Every row comes from one small tree of marks. The marks that hang from a mark follow it in brackets, in alphabetical order. Every link used is in the known rows. Which tree was each row made from?
Known rows:
refe[nomu[meluzi zogi]]: -0.75, -1.14, 0.22, 0.61, 2.17, 1.86, 2.72, 2.50, 0.68, 1.13, 0.20, -2.12, 0.17, -3.16, 2.29, -0.04, 1.58, -0.27, -0.61, -1.67, 1.21
vikamol[nomu[meluzi[refe vave] zogi]]: -1.33, -2.25, 0.58, 1.66, 2.30, 2.39, 2.21, 2.80, 0.52, 1.35, -1.24, -2.80, 0.48, -3.34, 0.88, -0.69, 0.91, 0.92, -2.28, -4.28, 3.83
vikamol[nomu[meluzi[refe zogi]]]: -0.85, -1.71, 0.05, 1.66, 2.55, 1.60, 2.43, 2.61, 0.55, 1.56, -0.33, -1.70, 0.92, -2.02, -0.34, -1.71, 2.11, 1.13, -1.74, -3.66, 3.44
vikamol[meluzi[refe vave[fibono] zogi] nomu]: -1.00, -1.08, 0.29, 2.14, 2.42, 0.77, 1.80, 3.17, 0.19, 2.46, -2.06, -1.21, 0.43, -2.78, -0.76, -1.64, 2.34, 1.42, -2.11, -4.86, 3.81
sodob[meluzi vave]: 2.06, 0.67, 0.35, 1.05, -0.72, 0.06, -0.02, 0.78, -1.72, -1.03, 0.67, -1.09, 0.51, -0.60, -0.34, 0.87, 2.03, 0.55, 1.00, -0.74, 0.33
meluzi[vave]: -0.42, -0.04, 0.43, 0.03, -0.44, 0.48, -1.14, 0.29, 0.55, 0.01, -1.17, -0.04, -0.52, -0.69, 0.21, 0.65, -0.25, 0.71, -0.35, -0.96, 0.33
zogi[meluzi[vave]]: 0.22, -0.44, 0.45, 0.38, 1.09, 0.60, -0.38, 1.11, 0.39, 0.41, -1.10, -0.23, -1.10, -1.65, 0.67, -0.44, 0.08, 1.46, 0.51, -1.47, 0.32
sodob[meluzi[nomu]]: -0.83, 0.11, -0.19, 2.19, -0.29, 0.32, 0.24, 0.68, 0.09, -0.05, -0.06, -0.73, 0.57, -1.34, -0.29, 0.38, 1.97, 1.54, -0.04, -1.43, 0.47
zogi[nomu[meluzi]]: 0.43, -0.62, -0.83, 1.31, 2.17, 1.09, 1.55, 0.77, 0.34, 1.15, 0.21, -1.36, -0.43, -2.06, 0.84, -0.90, 1.53, 0.31, -0.54, -1.37, 0.26
vikamol[nomu[meluzi zogi]]: -0.57, -2.08, -0.19, 1.07, 2.36, 1.75, 2.95, 1.82, -0.02, 0.98, -0.14, -2.34, 0.38, -2.90, 0.90, -0.88, 0.27, 0.11, -1.93, -3.09, 2.44
zogi[nomu]: 0.40, 0.09, -0.29, 0.80, 1.16, -0.05, 0.29, 0.11, 0.36, 0.76, -0.02, -0.66, -0.59, -1.04, 0.47, -0.19, 1.17, 0.06, -0.01, -0.33, -0.28
vikamol[meluzi[nomu refe zogi]]: -1.28, -0.72, 0.62, 2.71, 2.20, 0.82, 2.23, 3.02, 0.85, 1.78, -1.00, -2.24, 0.84, -1.74, -0.38, -1.76, 3.70, 1.21, -1.77, -3.04, 3.46
sodob[meluzi[nomu refe zogi] vave[fibono]]: 0.54, 1.03, 0.97, 3.53, 0.26, -0.26, 1.52, 3.85, -2.02, 1.82, -0.41, -2.71, 1.80, -2.19, -0.57, -0.72, 6.19, 1.53, 0.42, -3.51, 2.05
meluzi[refe zogi[nomu]]: -0.66, 0.09, 0.90, 2.19, 1.71, 0.35, 0.81, 2.21, 0.65, 1.95, -0.67, -1.76, 0.47, -1.09, 0.05, -0.81, 3.40, 0.70, -0.54, -1.90, 1.79
vave[fibono]: 0.07, 0.60, -0.49, 0.32, 0.02, -0.83, 0.57, 0.51, -1.16, 1.30, -0.26, 0.33, 0.28, -0.55, 0.02, -0.61, 0.59, -0.23, 0.42, -0.56, -0.73
nomu[meluzi]: 0.04, -0.78, -0.61, 0.59, 1.15, 1.19, 1.42, 0.75, 0.03, 0.38, 0.24, -0.82, 0.15, -1.13, 0.43, -0.83, 0.42, 0.29, -0.60, -1.11, 0.61
vikamol[meluzi[vave] nomu[zogi]]: -0.60, -1.91, 0.31, 1.13, 2.23, 1.58, 1.73, 1.73, 0.55, 0.73, -1.57, -1.99, -0.50, -3.14, 0.49, -0.36, -0.15, 0.59, -2.48, -3.69, 3.30
vikamol[nomu]: -0.09, -0.96, -0.27, -0.12, 0.89, 0.29, 0.70, 0.24, 0.26, 0.19, -0.09, 0.03, 0.06, -0.87, -0.49, -0.45, -0.21, 0.35, -0.73, -1.38, 1.19
zogi[meluzi[refe vave[fibono]] nomu]: 0.18, -0.06, 0.27, 2.10, 2.54, 0.13, 0.65, 2.58, -0.08, 2.72, -1.58, -1.19, -0.95, -3.01, 0.88, -1.54, 2.60, 1.54, 0.68, -2.63, 0.57
refe[zogi]: -0.27, -0.17, 0.39, -0.41, 0.07, 0.69, -0.02, 1.67, 0.13, 0.40, -0.34, -0.24, -0.64, -1.05, 0.90, -0.03, 0.39, -0.19, 1.26, 0.08, 0.55
nomu[meluzi[refe vave] zogi]: -1.40, -1.44, 0.96, 1.96, 1.50, 2.37, 1.71, 2.80, 0.30, 1.32, -1.34, -3.14, 0.46, -2.75, 1.51, -0.28, 1.19, 0.65, -1.81, -3.16, 2.87
refe[meluzi[vave] nomu[zogi]]: -1.02, -0.85, 1.63, -0.73, 1.71, 2.04, 1.20, 3.11, 1.25, 0.62, -0.84, -1.01, -0.48, -3.83, 3.04, 0.29, 1.44, 0.58, 0.81, -1.63, 0.84
refe[nomu]: -0.26, -0.06, 0.14, -0.57, 0.76, 0.42, 0.55, 0.98, 0.96, 0.33, 0.18, 0.20, -0.16, -1.07, 0.94, 0.33, 1.02, -0.01, 0.61, 0.07, -0.09

Write each row's tree:
1.44, 1.04, -0.02, 2.19, -0.35, -0.50, 1.01, 1.95, -2.31, 0.74, 0.18, -1.63, 0.92, -2.01, -0.24, -0.19, 4.08, 0.92, 0.93, -2.07, 0.21
sodob[meluzi[nomu] vave[fibono]]
0.99, 1.15, 0.53, 2.90, -0.08, -0.44, 1.27, 2.94, -2.14, 1.44, -0.18, -2.18, 1.12, -2.29, -0.39, -0.34, 5.30, 1.23, 0.61, -3.17, 0.84
sodob[meluzi[nomu zogi] vave[fibono]]
-1.24, -0.55, 1.17, 0.74, 1.37, 1.00, 1.66, 2.64, 0.77, 1.19, -0.27, -1.86, 0.76, -1.71, 1.48, 0.15, 2.09, -0.17, -0.23, -0.97, 1.89
meluzi[refe[nomu[zogi]]]
-1.27, -0.97, 0.57, 2.23, 1.53, 1.67, 2.12, 3.28, -0.65, 2.38, -1.55, -2.90, 0.69, -3.15, 1.48, -0.78, 1.68, 0.43, -1.45, -3.63, 2.30
nomu[meluzi[refe vave[fibono]] zogi]
-0.74, -0.51, 1.16, 1.82, 1.72, 0.60, 1.40, 3.13, -0.72, 2.25, -1.67, -2.32, -0.02, -2.91, 1.43, -0.88, 1.43, 0.81, -0.10, -2.88, 1.59
nomu[zogi[meluzi[refe vave[fibono]]]]
-0.77, -0.72, 0.34, 1.30, 1.06, 1.78, 0.60, 1.97, 0.68, 1.10, -1.16, -1.39, -0.08, -2.09, 0.54, -0.37, 1.43, 1.28, -1.24, -3.13, 1.55
nomu[meluzi[vave zogi]]
-2.18, -0.30, 1.66, 2.36, 0.67, 1.05, 0.02, 3.20, 1.37, 1.87, -2.11, -2.12, 0.65, -1.86, -0.04, -0.52, 3.70, 2.10, -1.30, -3.59, 2.97
meluzi[nomu refe vave zogi]
-1.57, -0.13, 0.76, 1.81, 0.35, 0.37, 0.98, 2.36, -0.34, 2.26, -1.93, -2.30, 0.07, -3.22, 1.38, -0.15, 1.99, 0.74, -1.00, -3.27, 0.98
meluzi[nomu[zogi] vave[fibono]]
0.13, -0.70, -0.43, 1.32, 1.79, 1.48, 0.59, 1.02, 0.78, 1.14, -0.75, -1.36, -0.89, -2.64, 1.12, -0.41, 1.33, 0.90, -0.83, -2.17, 0.56
zogi[nomu[meluzi[vave]]]
-0.46, 0.69, -0.30, 1.76, -0.98, 0.01, -0.86, 0.65, -0.79, 0.51, -1.08, 0.20, 0.13, -1.56, -0.26, 0.95, 0.76, 1.39, 0.37, -1.92, -0.41
sodob[meluzi[vave[fibono]]]
-1.03, -0.62, 0.67, 1.60, 2.17, 1.08, 2.06, 3.42, 0.30, 2.23, -1.66, -1.84, 0.14, -3.29, 1.39, -0.45, 2.23, 0.31, -1.02, -2.99, 2.50
vikamol[meluzi[refe[nomu[zogi]] vave[fibono]]]
-0.67, -0.74, 0.86, 0.61, 1.36, 1.41, 0.21, 3.41, 0.87, 1.26, -1.58, -1.14, -1.40, -3.37, 1.61, -1.00, 1.80, 1.62, 1.35, -2.02, 1.28
refe[zogi[meluzi[nomu vave]]]
0.61, -0.35, 0.20, 1.17, 2.23, 0.58, -0.10, 1.26, 0.77, 1.20, -1.18, -0.93, -1.70, -2.76, 1.14, -0.68, 1.24, 1.49, 0.51, -1.86, 0.02
zogi[meluzi[vave] nomu]
-0.29, -0.59, 0.90, 0.95, 1.42, 0.83, -0.08, 2.02, 0.50, 0.86, -1.28, -0.75, -0.48, -1.54, 0.46, -0.89, 0.94, 1.70, 0.34, -1.86, 1.46
zogi[meluzi[refe vave]]
-0.73, -0.28, 1.43, -0.08, 0.83, 1.25, 0.03, 2.34, 0.79, 0.53, -1.20, -0.18, -0.32, -2.00, 1.03, -0.52, 1.52, 1.45, 0.56, -2.02, 0.88
refe[meluzi[vave zogi]]
-1.19, 0.05, 0.19, 2.28, -0.74, 0.82, -0.85, 0.97, 0.57, -0.05, -1.06, -0.81, 0.08, -2.02, -0.13, 0.91, 1.69, 2.21, -0.36, -2.32, 0.72
sodob[meluzi[nomu vave]]
1.75, 0.46, 0.92, 1.90, 0.47, 0.84, 0.39, 3.15, -1.19, 0.32, 0.20, -2.22, 0.19, -1.95, 0.42, 0.33, 4.18, 0.74, 1.84, -1.20, 1.78
sodob[meluzi[refe[zogi[nomu]]] vave]
-1.66, -0.62, 1.21, 1.45, 0.30, 1.10, 0.39, 1.90, 0.71, 1.04, -1.71, -2.55, -0.10, -2.68, 1.30, 0.32, 1.42, 0.98, -1.39, -2.76, 1.67
meluzi[nomu[zogi] vave]
-1.10, -0.14, 0.66, 1.82, 2.15, 0.83, 1.57, 3.72, 0.68, 2.57, -1.84, -1.07, 0.24, -2.83, 0.44, -0.88, 3.39, 0.99, -0.88, -3.41, 2.52
vikamol[meluzi[refe[nomu] vave[fibono] zogi]]
-0.23, -0.19, 0.60, -0.35, 1.82, 1.03, 0.64, 4.01, 0.61, 2.07, -1.26, -0.08, -1.59, -4.08, 2.40, -0.55, 1.98, 0.80, 2.60, -1.48, 0.15
refe[nomu zogi[meluzi[vave[fibono]]]]
-1.02, -1.37, 0.52, 1.91, 1.91, 1.86, 2.71, 2.56, -0.15, 1.30, -0.27, -3.10, 0.96, -2.10, 1.32, -0.88, 1.41, 0.01, -1.51, -2.31, 2.57
nomu[meluzi[refe] zogi]
-1.16, -0.34, 0.95, -0.16, 0.95, 1.39, 0.72, 4.10, 0.23, 1.83, -1.57, -0.41, -0.73, -4.12, 2.21, -1.45, 2.69, 1.26, 2.09, -2.17, 0.74
refe[meluzi[nomu vave[fibono]] zogi]
-1.56, -0.82, 0.69, 2.86, 1.92, 0.98, 2.22, 3.38, -0.07, 2.52, -2.14, -2.91, 0.45, -3.40, 0.76, -1.30, 2.87, 0.92, -2.00, -3.99, 3.19
vikamol[meluzi[nomu[zogi] refe vave[fibono]]]
